Known rows, with every way that one mark hangs from another
j51[j363]: [-1.41  0.93  0.06 -2.86 -0.82  0.95  1.62  0.06  2.34  2.30 -0.07  1.25
 -0.37 -1.14  0.91 -1.56  0.97  0.92 -2.18  1.31]
j465[j325[j328[j51[j363]] j605[j380]]]: [-0.22  0.24  0.75 -1.38  1.09  0.54  1.35 -1.81 -1.19 -0.56  0.39  1.17
  1.00  0.61  0.24  0.61 -1.79  0.45 -0.03  1.82]
j380[j605]: [-0.88 -0.28 -0.02 -0.71 -1.59  2.07  1.07  1.63  2.61  1.64 -1.75  0.87
  0.66  1.96 -0.97 -0.78  0.49  0.63 -1.64  0.72]
j141[j605]: [-0.40 -1.02  1.58 -1.63 -0.16  1.78  1.94  0.94  1.83  1.90 -0.45  0.88
 -0.24  0.93 -0.64 -1.05  0.28  0.24 -2.01  0.99]
j465[j325[j328]]: [ 0.10  0.17  1.72 -3.02  0.71  2.12  2.51 -0.11 -1.78  1.86 -2.70  1.30
 -0.18  0.40 -1.29 -0.32  0.00  0.68 -1.67 -0.18]
j51[j328[j325[j465]] j363]: [-0.81 -1.43 -0.24 -0.97 -0.30  0.37  0.35 -0.33 -1.47 -0.65  0.84  2.04
  0.36 -1.85  1.27 -0.24  1.25  1.66 -1.98  0.33]
j363[j51 j328]: [-1.40  2.36  0.37 -3.99 -1.39  0.49  1.38  0.42  2.97  5.97 -0.50  0.35
 -0.20  0.26  0.79 -2.26  2.03 -2.48 -1.22 -1.29]
j51[j363[j328[j325[j465 j605[j380]]]]]: [-0.26  1.49  0.17  0.92  0.24 -0.91 -1.52 -0.55  0.78  1.38  0.93  0.52
  0.49 -0.59  2.40 -0.30  0.40 -1.30  0.22  1.29]
j328[j51]: [-1.88 -0.67  1.59 -2.52 -2.00  1.15  2.41  0.75  1.76  2.13 -0.03  3.07
 -0.04  1.27 -1.53 -0.19 -0.31 -0.32 -1.62 -1.33]
j325[j465 j605[j380]]: [ 0.71 -0.28  0.81  1.95 -0.52  0.31  0.29  0.53  1.15 -0.33 -1.50  0.44
 -0.96  0.59 -1.01 -0.28 -0.81 -0.71 -1.14  1.23]
j465[j325[j328[j51 j363] j605[j380]]]: [ 1.00 -0.28  0.79 -0.24  0.42  0.62  0.52 -2.54 -0.96 -2.04 -0.45  2.52
 -0.20  2.09 -2.53  1.83 -1.48 -0.19  0.00  0.54]
j348[j325[j328[j363[j51]] j465 j605[j380]]]: [ 3.12  1.41 -1.94  0.78 -0.05  0.62 -1.99 -1.61  1.71 -2.84 -2.03  0.22
 -3.90 -1.48 -0.81  0.11 -0.43 -1.21 -0.49  0.01]
j465[j325[j328[j363] j605]]: [ 1.30  1.00  0.64 -1.54  0.47  1.73  1.52 -2.35 -0.60 -0.90 -1.78  1.20
 -1.53  1.03 -2.09  0.67 -0.71  0.45 -0.83  1.97]
j51[j328 j363]: [-0.90 -0.48 -0.72 -2.21 -0.92  0.65  2.05 -0.19  0.63  0.63  0.40  1.29
  1.02 -1.11  1.34 -1.88  1.23  0.97 -2.38  0.66]
j141[j605[j325[j328[j363] j465] j380]]: [ 1.97 -0.28  2.18  1.83  1.49  1.39 -1.89 -1.93 -0.89 -2.14 -2.03  1.33
 -0.91 -0.35 -2.57  0.68 -0.16  0.60 -1.81  0.31]
j348[j325[j328[j51 j363] j465 j605[j380]]]: [ 2.33 -0.38 -0.41  2.04 -0.97  0.61 -1.88 -1.37  0.91 -4.41 -1.56  2.32
 -2.76  0.00 -2.12  1.71 -2.30 -0.80 -0.46 -0.85]
j51[j328[j325[j465 j605[j380]]] j363]: [ 0.55 -1.37 -1.16  1.70  0.45 -0.45 -0.23 -0.93 -1.30 -2.50  1.35  1.19
  0.90 -1.17  1.78 -0.13  0.12  0.70 -0.36  1.33]
j348[j325[j328 j465]]: [ 1.46  0.06  0.47 -0.75 -0.61  2.10  0.06  1.09  0.25 -0.48 -3.80  1.16
 -2.63 -1.68 -0.81 -0.43 -0.75  0.02 -2.14 -1.48]
j348[j325[j328[j51 j363] j465]]: [ 0.90 -0.40  0.45 -0.72 -1.71  1.46 -1.47 -0.67  1.01 -2.78 -2.15  3.13
 -3.24 -0.74 -2.54  1.62 -1.02  0.23 -2.08 -1.70]
j328[j51[j363] j325[j605[j380]]]: [-0.97 -0.25 -0.42 -0.68 -0.24 -0.13  1.02 -1.10  1.02 -0.06  2.98  2.91
  0.97  0.26  1.32  0.48 -0.91  0.09  0.79  0.13]
j605[j325]: [-0.31  1.00  1.25 -2.04 -0.76  1.90  3.37 -0.81  0.82  3.13 -1.73  2.32
 -0.23 -0.40 -1.40 -1.86 -0.30 -0.39 -1.89 -1.50]

Rows
[ 0.90 -1.39 -1.25  0.77  0.28 -0.18  0.47 -0.71 -1.21 -1.07  0.70  0.92
  0.00 -0.22  0.74 -0.35  0.57 -0.85  0.10 -0.62]
j363[j51[j328[j325[j465 j605[j380]]]]]
[-0.04 -0.13  1.97  0.40 -1.56  1.28 -1.01 -1.27  0.85 -2.68 -0.86  2.26
 -2.24  0.99 -3.14  2.20 -1.55  0.21 -0.92  1.19]
j325[j328[j51 j363] j465 j605]
[ 1.51  1.17 -0.29  0.74  0.15  0.34 -2.00 -1.65  1.23 -1.91 -1.20  0.15
 -2.55 -0.29 -1.61  0.72  0.55 -0.57 -0.44  1.33]
j325[j328[j363[j51]] j465 j605[j380]]
[-0.68  1.94  0.63 -1.65 -0.72  0.23  0.08 -0.25  1.31  3.53  0.27  0.14
 -1.31  0.14  0.93 -0.73  0.62 -2.28  0.22  0.01]
j363[j51 j328[j325[j465 j605]]]
[ 1.56  1.48 -1.15 -0.73  0.12  0.59 -0.45 -1.90  2.09 -0.68 -0.46  0.66
 -1.56  0.17 -1.03 -0.29  0.75 -0.92  0.30  0.47]
j325[j328[j363[j51]] j605[j380]]
[ 1.67  0.82  1.36  1.36  0.39  1.03 -1.45 -2.18 -0.89 -1.31 -2.88  2.29
 -1.14 -1.02 -2.90  0.46  0.10  0.15 -1.69 -1.34]
j605[j325[j328[j363] j465] j380]
[ 0.53  0.52 -0.49 -0.92 -0.89  0.99  1.21 -1.71  1.58 -0.49  0.76  2.90
 -1.50  0.64 -1.04  0.39  0.08  0.09  0.00  0.31]
j328[j325[j605] j363]
[ 0.08  1.53  0.06 -0.01  0.04 -0.60 -0.90 -0.24  0.92  2.81  0.38  0.10
 -0.48  0.25  1.24 -0.46  0.81 -2.83  0.71 -0.71]
j363[j51 j328[j325[j465 j605[j380]]]]
[-0.07 -0.41  2.89 -0.16  0.29  2.02  1.24 -0.40  0.03  1.26 -1.56  0.79
 -0.88 -0.23 -1.65 -0.79 -0.83  0.32 -2.85  0.93]
j141[j605[j325[j465]]]
[-0.77 -0.93 -1.11 -2.43 -0.31  0.65  1.94 -0.58 -0.63  0.51  1.54  2.54
  1.45 -1.44  1.94 -1.09  1.52  1.30 -1.16 -0.55]
j51[j328[j325] j363]
[ 0.87 -0.09  0.29 -0.37  0.70  0.58  2.87 -0.75 -0.43  0.99 -1.18  0.71
  0.18  1.55 -0.65 -0.63 -0.98 -0.60 -0.78  1.28]
j465[j325[j605[j380]]]
[ 1.78 -0.65  0.34  1.74 -0.68  1.07 -0.48  0.33  0.22 -2.71 -2.13  1.63
 -1.72 -0.03 -1.05  0.83 -2.96 -1.13 -0.24 -1.39]
j348[j325[j328[j51] j465 j605[j380]]]
[ 0.17  1.08  0.59 -2.11 -0.61  1.20 -1.52 -1.05  1.22 -0.11 -1.77  0.96
 -3.09 -0.93 -2.11  0.54  1.70  0.46 -2.01  0.42]
j325[j328[j363[j51]] j465]
[-0.38 -0.30  1.74 -2.93 -0.32  1.48  1.02 -1.85 -1.01 -0.31 -0.93  3.31
 -0.74  1.40 -2.97  1.67 -0.29  0.87 -1.56 -0.44]
j465[j325[j328[j51 j363]]]
[-0.97 -0.70  0.43  0.73 -0.24 -0.43 -0.55 -0.78  0.22 -1.25  2.20  2.44
 -0.10 -0.21  0.66  1.34 -1.14  0.46  0.09  1.08]
j328[j51[j363] j325[j465 j605[j380]]]
[-0.92  0.07  1.83 -0.98 -1.12  3.08  1.22 -0.24  0.32  0.85 -1.87  2.35
  1.52  1.67 -2.36  0.11 -1.53  0.36 -0.66 -1.53]
j380[j605[j325[j328[j51]]]]
[-0.35  0.82 -1.21 -3.68 -0.71  0.80  0.72 -1.52  2.03  1.75  1.08  2.92
 -1.96 -0.45 -0.73 -0.10  2.44  0.06 -0.83 -1.27]
j328[j325 j363[j51]]
[ 1.05  1.33  0.36 -0.74 -0.80  1.71  0.57 -1.45  1.76 -1.07 -1.30  1.45
 -1.70  0.46 -1.80  0.11 -0.28  0.08 -0.45  1.10]
j325[j328[j363] j605]
